What can hang from each mark:
W: B L
L: B G J U
G: L
D: Y
B: L
J: B L
Y: G U

Every row comes from one small tree of marks. The marks that hang from a mark follow it in brackets, in alphabetical order. Every link used is in the known rows. Which tree was each row made from?
In the rows, 128 means zero.
Known rows:
G(L(J(B))): [108 124 104 130 135 108  69 135  95 128  87 145 114 140  77 114]
W(L(J)): [112 123 108 117 138 109  47  97 124 128 116 144 130 121  91 100]
L(G U): [ 85 144 115 156 174 102 132  85 115 125 139 166 163 167 121 132]
Y(G U): [109 148 104 104 149  94 125  82  86 127 142 137  87 118 122 108]
Y(U): [100 133  99 116 145 100 151  78 114 130 141 134 110 130 111 118]
J(L): [120 150 123 117 111 130  99 146 121 112 140 151 153 123 105 110]
B(L): [127 139 117  89 116 119  88 129 101 115 109 152 134 110 112 105]
W(L(B G)): [ 97 140 116 155 148 105  29  97 118 121 102 154 153 146 122 114]
G(L(J U)): [108 127 109 128 165  92 102  99 114 147  90 151 134 152  68 110]
D(Y(G(L(B)) U)): [101 147 130 119 141 135 118 102  93 122  98 137  96 118  87 109]
G(L(B J U)): [ 97 124  92 153 170  97  74  87 113 143  78 147 144 180  65 117]
L(B G J U): [ 68 128  56 197 193 113  63  53 118 126 127 160 175 220  92 140]
G(L): [126 140 138 130 138  95 100 143 108 141  84 150 117 120 103 114]
Y(G(L(B J)) U): [110 142  78 121 162  82  67  72  85 145  99 136  89 144  86 103]
W(B): [ 88 122 140 151 145 150 117 130 109 116 131 145 143 142 122 123]
G(L(J)): [125 130 107 136 148  98  73 125 109 145  89 149 115 135  80 113]
J(B): [ 86 126 119 132 118 136 112 145  89  92 130 140 122 138 119 130]

Which tree is each row?
[103 141 112 113 154 101  74 117  74 125  97 150 108 137  87 106]  Y(G(L(J(B) U)))
[ 78 127  86 154 174 103  31  53 125 129 109 156 170 178  88 110]  W(L(B G J U))
[119 153 115  94 151  75 110  94  82 144 104 140  81 109 105  97]  Y(G(L) U)
[106 143 140 121 149 144 108 121  97 121  99 150 111 119  75 110]  D(Y(G(L(J U))))
[ 86 154 102 155 147 124  85 102 122 113 135 163 196 179 102 120]  J(L(B G U))
[109 126  87  89 142 117  88  86 107 121 115 153 151 142  76 102]  B(L(J U))
[ 87 151 110 126 105 140  75 155  95  87 144 158 165 141 113 117]  J(B L(G))
[119 145  89 101 158  77  89  80  84 148 108 139  80 122  86  96]  Y(G(L(J)) U)
[ 88 132  55 207 172 118  27  86 112 122 126 157 151 200 109 143]  L(B G J)
[ 87 111 125 125 148 142  46 100 120 126 117 142 148 133  89  95]  W(B L(J))
[100 141 109 123 147 137  98  93  95 125 100 136  94 127  73 109]  D(Y(G(L(B J)) U))
[ 71 148 112 120 122 136 105 128 100  89 144 162 183 157  99 115]  J(B L(G U))
[ 82 129  70 166 150 124  56 111  94 106 141 158 137 170 107 136]  L(G J(B))
[ 61 125  72 156 171 120  93  78  99 109 142 161 160 189  91 132]  L(G J(B) U)
[ 81 121 117 146 160 133  28  94 120 127 123 156 160 145 101 101]  W(B L(G J))
[103 136  77 109 155 110  71  79 105 123 121 167 164 154  88 107]  B(L(G J U))
[ 99 141 130 139 152 149  90 115  96 119  92 148 117 138  74 114]  D(Y(G(L(B J U))))
[103 157 100 162 130 129  54 129 118 110 133 161 178 163 115 124]  J(L(B G))
